What can hang from each mark
X: B
H: A B
J: A N W
E: V
N: J
A: H J Y
B: H V X
Y: A
C: W
W: C J

Every row comes from one small tree of marks. The marks that hang from a mark follow it in brackets, in alphabetical order. Every link used is in the known rows. Which tree was each row made from?
Known rows
E[V]: 3.9  -13.5  -14.5  7.9  -15.5  -3.1  0.5  8.6  -2.4  11.9  3.7  8.6  -15.3  13.3  8.0  0.7  12.6  -1.1  3.8  -7.1  -19.0  27.9  -17.0  -7.7  -38.2  -5.4  -5.0  23.4  21.7  -3.9
H[A[J[W] Y] B[V]]: -8.2  -8.0  -10.4  -3.4  3.2  -20.6  -2.7  12.6  -20.6  8.4  20.1  2.8  -22.6  19.4  0.7  31.3  11.8  -1.9  9.3  5.8  6.6  24.7  -10.8  2.3  -3.3  24.3  12.1  -6.4  0.6  -8.8
B[H[A[Y]] X]: 12.4  1.9  -12.8  -3.5  -16.3  -20.2  1.1  21.5  -12.1  -11.8  28.6  -15.9  -7.1  32.7  40.7  14.6  6.3  8.0  -1.4  16.6  -3.2  34.7  -2.9  -4.7  -25.2  11.9  6.3  16.4  13.5  -6.2
N[J]: 15.2  -10.0  -12.5  5.1  -3.4  -7.1  3.1  4.8  -9.6  -9.9  0.3  2.4  -14.3  20.1  15.6  12.4  18.1  4.5  -5.0  2.1  -1.2  16.0  -8.1  7.2  -18.2  -3.7  -8.0  8.6  10.2  -3.3
Y[A[H[B] J[N W[C]]]]: -8.0  -9.5  10.0  14.3  -3.1  -8.8  1.5  -7.7  -30.1  -9.0  -5.1  10.7  -5.2  23.4  -2.4  9.9  -0.7  18.4  17.5  10.4  -8.9  7.1  -5.8  22.5  4.6  -7.3  7.5  -0.9  3.9  -1.5
W[C J[N]]: 18.7  -11.6  4.4  22.4  -11.3  -6.3  11.0  7.4  23.2  15.5  -12.9  8.1  -19.7  18.7  2.4  -8.3  -3.1  17.1  1.1  6.3  9.0  20.0  -1.0  1.0  -7.2  -24.1  -10.9  14.9  6.1  -6.6
Y[A[H J]]: 4.8  -7.0  7.9  5.2  -9.6  -23.1  -4.0  -3.0  -29.4  -7.4  0.5  6.1  -4.6  32.0  12.0  5.0  11.2  15.9  8.9  10.2  -18.3  14.5  -3.1  19.1  -13.7  -1.9  5.3  7.5  9.8  1.8
N[J[A[H Y] W[C]]]: -4.5  -10.0  -11.1  20.3  17.1  0.3  3.5  5.0  -2.4  -22.5  -3.0  6.7  -8.1  19.8  9.7  7.7  -0.2  14.0  -0.7  7.5  -5.3  -4.4  -3.5  0.4  3.8  -5.6  -4.4  -15.5  7.0  -4.5
A[H J[N W[C]]]: -10.8  -6.9  4.1  10.3  5.9  -4.0  0.2  3.8  -13.3  -10.9  -8.9  11.7  -0.5  34.4  -7.0  15.4  -16.0  10.6  19.1  6.5  -1.3  11.9  -1.6  21.3  13.4  -5.6  -2.8  -22.4  6.4  -7.9
X[B[V]]: 15.7  1.4  -8.0  4.0  -6.8  -4.2  -3.3  2.7  -16.6  14.0  9.5  6.6  -10.2  7.0  12.9  -7.0  10.8  10.1  -1.1  -4.7  0.6  15.2  -17.8  -9.7  -14.4  -5.4  -2.8  32.1  29.5  -6.9
H[A[J[N] Y] B[V]]: -6.2  -10.3  -2.7  -4.1  -0.2  -19.9  -2.9  12.9  -22.9  12.7  14.8  1.4  -15.8  25.2  1.7  31.6  6.1  -7.0  15.7  5.2  8.8  23.9  -4.7  6.1  -3.4  23.6  13.8  -3.1  1.7  -9.3
X[B[H[A[J]]]]: 12.8  2.3  -9.2  3.7  -9.8  -12.6  2.0  7.7  -11.2  3.4  13.2  -6.1  -12.6  21.1  13.4  3.7  8.4  6.2  2.2  -0.8  8.1  10.4  -9.4  -1.7  -9.9  2.4  10.5  19.9  18.4  -2.3
A[Y]: 6.3  -4.1  -1.9  0.9  -4.9  -8.3  -6.1  19.5  0.7  1.5  5.5  0.0  -9.7  34.9  9.5  13.7  -3.3  1.8  -0.5  -2.4  -14.5  20.7  -2.7  0.4  -14.1  12.3  1.9  10.4  15.0  -7.9
J[A[H Y] N W[C]]: -26.9  -3.8  -0.2  26.6  13.0  18.3  3.8  1.6  2.7  -13.2  -8.5  9.6  7.8  8.4  -9.6  3.0  -29.6  10.7  15.5  4.2  -4.2  -6.5  7.1  3.5  23.3  -10.2  7.5  -23.5  6.1  -5.8
W[C J]: 23.2  -11.7  0.9  19.7  -11.9  -17.0  7.5  11.5  24.0  16.8  -7.5  7.5  -28.0  22.4  8.0  -9.6  8.4  19.7  -6.8  8.4  3.7  23.7  -8.9  -5.8  -16.3  -21.1  -12.4  19.5  8.4  -6.7
C[W[J]]: 14.9  12.2  -19.0  10.5  -12.1  -15.6  0.3  11.3  16.2  -4.7  4.3  -2.4  -19.9  12.7  9.3  -8.8  12.9  19.1  -11.9  -6.2  -14.4  41.0  -10.0  -0.1  -9.9  -8.9  -0.6  5.9  0.4  3.7
N[J[A[H[B]] W[C]]]: -7.0  -10.7  -11.3  21.0  11.7  0.8  5.3  -0.3  -9.6  -17.9  -4.8  9.1  -10.9  9.6  4.3  9.3  8.0  13.5  1.4  5.3  -0.6  -0.9  -11.2  3.2  3.1  -12.1  -3.1  -11.3  4.6  -3.7
A[H J[N W[C]] Y]: -12.5  -7.2  9.9  10.9  18.8  -5.3  -3.9  16.0  -6.3  -15.4  -7.2  9.3  2.3  55.5  -4.2  22.2  -32.2  10.8  20.7  5.1  -7.9  3.5  6.1  17.6  21.0  9.7  -0.9  -28.9  6.6  -13.0
N[J[A[Y] W]]: -0.9  -5.1  -19.3  14.8  8.7  2.6  2.2  2.9  -0.4  -21.7  2.3  5.0  -7.7  10.6  11.2  11.6  6.2  6.6  -1.2  4.1  -5.4  1.9  0.5  -1.1  -1.5  1.0  -4.2  -13.3  4.0  -0.1
W[C]: 12.3  -15.2  -0.8  11.4  -15.3  -10.1  2.8  10.6  3.7  11.9  -2.5  4.3  -20.1  19.7  3.2  -2.5  4.9  4.7  -3.4  11.3  -2.9  24.0  -15.4  -3.7  -20.3  -13.2  -7.3  18.3  20.1  -7.1
X[B[H[A[J[W] Y]] V]]: 14.7  2.9  -13.2  4.2  4.3  -9.5  0.4  10.4  -13.6  2.7  17.1  -2.6  -9.8  14.5  17.6  -0.1  4.3  10.3  1.4  4.3  8.3  12.8  -12.3  -9.2  -5.3  3.3  5.4  19.6  22.8  -9.1
X[B[H V]]: 21.9  2.6  -8.8  6.2  -2.1  -4.9  -0.5  10.2  -14.8  8.5  8.8  -0.3  -4.8  9.9  19.0  -8.4  7.8  12.3  0.1  -0.1  2.8  17.8  -19.9  -10.4  -13.0  -9.8  -0.4  36.8  30.6  -12.0
Y[A[J[N W]]]: 3.4  -5.0  -2.4  9.1  -15.6  -6.8  1.9  -10.9  -18.8  -9.3  1.5  7.3  -6.1  13.0  4.7  4.6  5.1  9.9  12.6  13.5  -9.0  15.8  3.6  15.8  -7.2  -3.1  1.8  1.4  4.5  5.9
H[A[J[N] Y] B[V X]]: -5.0  -6.7  -4.1  -6.3  -7.2  -23.8  -5.2  12.9  -28.4  5.8  25.4  0.2  -13.2  31.2  17.7  34.0  4.1  -2.1  18.1  11.8  5.6  30.0  -2.0  0.8  -8.4  27.3  7.3  -3.2  4.3  -7.7

Write each row's tree
8.4  -8.7  -2.7  10.6  -15.3  -15.5  1.1  -6.7  -14.5  -6.1  3.0  7.4  -14.0  17.5  7.1  0.7  10.5  13.1  6.4  19.3  -11.9  16.9  -3.5  8.7  -13.3  -4.6  -2.2  5.0  8.2  4.5 | Y[A[J[W[C]]]]
-0.1  -8.3  10.6  6.2  -8.4  -22.3  -4.5  -2.0  -34.3  -4.2  -0.7  8.0  -6.3  32.1  6.6  11.4  11.8  16.2  13.0  6.7  -16.7  13.9  -9.0  20.2  -9.2  -0.3  8.6  8.7  6.4  -0.9 | Y[A[H[B] J]]
2.7  -8.1  -8.3  10.6  5.3  -10.2  -2.2  3.4  -22.0  -13.5  2.7  6.6  -1.4  17.4  23.0  11.1  15.3  10.6  4.2  5.4  -7.6  10.5  -8.5  0.1  -10.5  -4.7  -5.6  0.9  10.1  -4.5 | N[J[A[H[B[V X]]]]]
9.1  -7.3  2.9  6.2  -19.6  -13.8  -0.9  -8.3  -20.5  -4.2  -0.4  5.2  -4.0  20.5  9.1  4.3  7.0  6.9  13.3  13.7  -11.0  17.7  4.3  15.6  -14.2  -1.9  2.1  8.1  7.0  5.1 | Y[A[J[N]]]
1.3  -6.9  -8.9  -7.0  -10.6  -27.0  -2.4  13.2  -6.3  2.1  19.1  -5.3  -19.9  35.3  10.0  23.3  9.4  -6.4  2.4  7.8  0.1  20.9  6.1  6.0  -15.9  26.4  11.3  -8.8  3.6  0.6 | H[A[J Y]]
0.2  -0.6  5.3  18.1  5.2  -5.5  0.0  8.9  7.3  7.2  -9.2  9.9  0.6  17.2  6.3  1.8  -4.6  17.3  11.1  -7.1  -2.4  11.9  6.2  2.5  5.2  -9.8  2.9  3.8  -1.1  -7.4 | W[J[A[H[B[V]] Y] N]]
-4.7  -7.5  -13.7  0.8  -14.0  -12.6  6.9  -0.5  -7.2  0.5  13.1  -0.4  -21.0  12.4  -1.2  16.0  8.4  -4.3  5.3  12.2  13.4  20.5  3.2  10.9  -7.7  8.3  9.0  -14.6  1.0  3.9 | H[A[J[N W[C]]]]
-31.9  -5.4  2.8  27.0  14.3  18.5  2.8  2.3  -1.8  -9.8  -10.1  11.6  5.5  8.0  -14.8  9.7  -29.0  10.8  19.6  0.6  -3.0  -6.6  1.3  4.3  27.8  -8.8  10.8  -22.6  2.9  -8.1 | J[A[H[B] Y] N W[C]]
5.9  -2.5  -11.4  1.3  -2.7  -11.9  4.6  17.7  -3.5  -8.6  11.4  -11.6  -6.9  25.7  11.7  17.1  -0.7  -0.7  5.6  10.7  5.5  23.1  0.6  7.6  -6.1  8.8  12.2  -0.8  4.6  -6.9 | B[H[A[J[N W] Y]]]
10.9  -4.3  -10.9  -0.4  -11.2  -16.6  4.5  13.7  -8.4  -3.0  9.5  -11.4  -7.2  20.8  13.3  13.3  8.7  -2.8  5.3  10.9  7.8  28.6  -2.6  9.5  -14.5  2.1  11.4  7.1  5.9  -5.5 | B[H[A[J[N]]]]
17.6  1.9  -10.0  3.9  1.0  -9.5  1.0  12.0  -15.1  8.5  16.2  -5.3  -9.5  13.5  20.6  -3.5  7.8  10.1  -2.8  1.2  7.1  13.6  -14.7  -10.6  -12.2  1.0  8.2  31.1  26.4  -10.3 | X[B[H[A[Y]] V]]
19.8  -5.3  -13.2  -1.5  3.4  -17.4  2.1  22.4  -13.5  4.8  17.1  -10.8  -6.0  12.6  25.9  2.6  13.5  3.6  -5.7  14.5  3.0  35.2  -13.2  -5.9  -22.4  1.1  6.8  25.0  18.3  -16.4 | B[H[A[Y]] V]
1.7  13.5  -11.8  17.3  -1.8  -8.8  -1.3  10.8  15.6  -10.4  -0.6  -1.5  -5.6  15.5  7.7  -7.2  -3.1  19.2  -2.1  -8.1  -16.7  27.4  1.0  1.9  5.0  -7.1  6.0  -7.4  -2.6  3.3 | C[W[J[A[H Y] N]]]
-6.2  -7.9  -9.6  1.0  -5.5  -13.1  3.9  7.9  -2.1  -2.2  14.5  -2.4  -19.1  27.2  1.2  21.7  -3.3  -3.9  6.4  11.5  8.4  14.8  8.8  8.2  -2.7  19.2  10.8  -19.0  1.1  0.2 | H[A[J[N W[C]] Y]]
-4.5  -9.6  7.8  12.8  -3.7  -16.7  -0.5  -4.0  -29.4  -7.7  -1.2  10.0  -10.9  26.3  1.5  8.6  7.4  20.2  11.8  11.3  -13.0  10.2  -11.3  18.3  -2.4  -5.3  6.2  2.8  5.8  -1.1 | Y[A[H[B] J[W[C]]]]
-1.5  12.5  -10.1  18.0  -0.6  -8.5  -2.0  11.4  12.4  -8.9  -1.7  -0.3  -7.1  15.7  3.8  -2.9  -2.5  19.3  0.8  -10.9  -15.6  26.9  -3.0  2.2  7.9  -6.4  8.7  -6.3  -5.3  1.8 | C[W[J[A[H[B] Y] N]]]
-7.5  -4.0  -12.3  -5.9  -3.8  -23.8  -4.8  13.1  -26.0  1.1  30.6  1.8  -20.2  26.3  17.0  33.2  9.9  3.2  11.6  12.7  3.4  31.0  -8.1  -3.3  -7.7  28.5  5.6  -6.3  3.3  -7.0 | H[A[J[W] Y] B[V X]]
5.3  -4.1  -5.4  -0.4  -14.6  -11.6  -6.6  10.7  -27.6  11.2  13.5  7.8  -10.5  13.1  17.8  16.1  15.0  7.9  8.1  3.5  -6.8  40.8  -24.1  -5.7  -20.6  1.1  -5.3  26.7  16.8  -12.7 | H[B[V X]]
0.4  -7.5  -6.6  8.8  -9.1  -2.3  1.6  1.4  0.8  -4.7  -3.9  10.0  -8.2  22.1  -6.6  13.0  -10.4  -0.3  18.1  12.8  3.4  20.7  1.5  9.9  3.6  -2.9  -9.9  -16.9  5.7  -3.1 | A[J[N W[C]]]
-20.4  3.7  -15.6  17.4  -7.9  22.3  5.0  -10.6  1.1  -9.8  -2.4  9.0  6.3  -19.5  -9.0  2.1  -8.8  1.1  13.9  0.8  0.5  8.3  7.4  3.5  10.0  -12.0  6.3  -15.6  1.3  4.0 | J[A N W]
-30.3  -4.9  -0.9  27.0  5.3  19.4  6.2  -6.0  -7.3  -6.9  -11.4  13.3  3.5  -6.8  -17.0  4.6  -17.7  10.5  17.9  1.4  2.0  -0.6  -3.8  7.4  22.0  -19.3  9.4  -17.5  2.9  -4.3 | J[A[H[B]] N W[C]]
-5.9  -4.3  -16.7  14.6  10.2  2.1  3.9  -2.1  -10.7  -22.9  -1.1  7.1  -5.0  6.6  9.4  9.0  11.5  11.9  -1.2  2.1  -3.7  1.6  -4.6  6.1  -0.9  -7.9  -1.7  -12.4  4.1  -0.4 | N[J[A[H] W]]
5.2  -7.8  -9.8  6.0  -9.8  -12.8  -1.8  5.7  1.7  -2.7  1.5  9.3  -16.0  25.7  -1.4  11.5  1.2  2.9  9.6  14.1  -2.6  24.8  -5.7  3.3  -5.3  0.5  -11.7  -12.2  8.0  -2.5 | A[J[W[C]]]
2.8  -8.3  -8.8  11.4  4.1  -8.1  -0.1  2.5  -13.3  -15.4  -2.9  4.6  -2.5  17.7  15.8  8.6  14.4  7.2  0.3  1.7  -7.3  4.9  -3.5  5.2  -10.1  -5.9  -1.8  -3.4  7.9  -1.4 | N[J[A[H]]]
1.5  -5.7  7.3  7.0  -9.2  -14.7  -2.0  -2.5  -40.7  -2.1  6.3  6.4  -5.5  17.6  17.6  3.2  16.1  22.5  3.7  6.2  -17.5  19.3  -15.9  13.0  -17.4  -7.1  7.9  26.6  14.5  -4.1 | Y[A[H[B[V X]]]]
-10.4  -2.1  -0.9  12.9  -7.4  7.2  -4.1  4.2  2.3  -1.7  -3.8  3.2  11.7  11.3  1.7  6.5  -16.3  -5.2  17.0  -0.2  -8.9  7.5  14.4  -0.8  1.2  2.2  8.0  -7.0  6.8  -0.8 | J[A[Y] N]
8.1  4.0  -11.7  5.8  -2.5  -8.3  2.0  9.7  -8.0  -2.3  14.7  -5.9  -13.2  22.5  11.1  6.6  1.5  8.7  2.2  -1.0  7.3  6.2  -7.5  -2.8  -2.3  6.9  11.4  13.3  17.2  -3.8 | X[B[H[A[J[W] Y]]]]
-17.7  -1.5  6.3  13.7  3.0  6.1  -4.7  5.9  -7.6  -6.3  -7.4  4.8  17.1  20.5  2.1  8.3  -19.9  1.9  17.9  -4.9  -12.0  1.4  12.0  8.0  8.3  -0.1  12.8  -11.1  7.2  -4.5 | J[A[H Y] N]
-1.8  -7.9  -1.5  9.5  3.3  -3.0  -3.2  13.3  8.0  -8.5  -1.9  7.3  -5.5  43.1  -3.4  20.4  -26.7  0.4  19.4  11.4  -3.7  12.5  9.6  5.9  11.5  12.6  -7.9  -23.5  6.0  -7.9 | A[J[N W[C]] Y]
-2.1  0.6  3.5  18.3  -4.4  -4.3  3.1  2.5  6.9  6.7  -11.2  10.1  -2.0  10.5  1.9  1.4  2.2  16.2  10.8  -8.7  0.3  12.6  4.5  7.6  3.4  -15.5  4.9  3.9  -4.2  -2.2 | W[J[A[H[B]] N]]
-16.3  -1.2  5.6  2.4  14.1  -16.7  -11.9  20.6  -20.5  -16.7  7.0  9.4  -3.1  60.7  6.1  36.9  -17.1  15.0  21.1  0.0  -16.7  13.3  -5.3  12.5  14.5  22.8  0.8  -22.5  4.1  -12.9 | A[H[B[X]] J[W] Y]
-2.1  -4.3  3.8  7.4  -3.9  -17.9  -3.6  -5.2  -38.1  -10.4  6.8  10.6  -5.3  23.3  13.7  9.9  10.2  22.4  12.7  12.8  -16.2  18.1  -11.0  14.4  -5.9  -1.4  2.2  5.7  8.3  -2.0 | Y[A[H[B[V X]] J[W]]]
-21.9  -6.0  -3.1  22.9  16.5  2.3  -2.7  9.4  -4.1  -5.4  -1.2  11.8  -3.8  9.7  -4.1  4.2  -10.7  15.3  7.1  5.7  -11.0  2.4  -12.2  -7.7  13.0  -5.7  5.5  -12.0  9.2  -10.4 | J[A[H[B[V]] Y] W[C]]
-4.3  -4.2  -14.1  -4.7  -6.6  -20.1  -0.1  9.9  -4.5  -3.6  20.4  -3.3  -22.3  27.6  5.9  23.7  7.4  -3.2  1.4  8.1  2.8  19.1  5.3  6.6  -9.2  24.7  11.4  -15.2  1.1  1.9 | H[A[J[W] Y]]
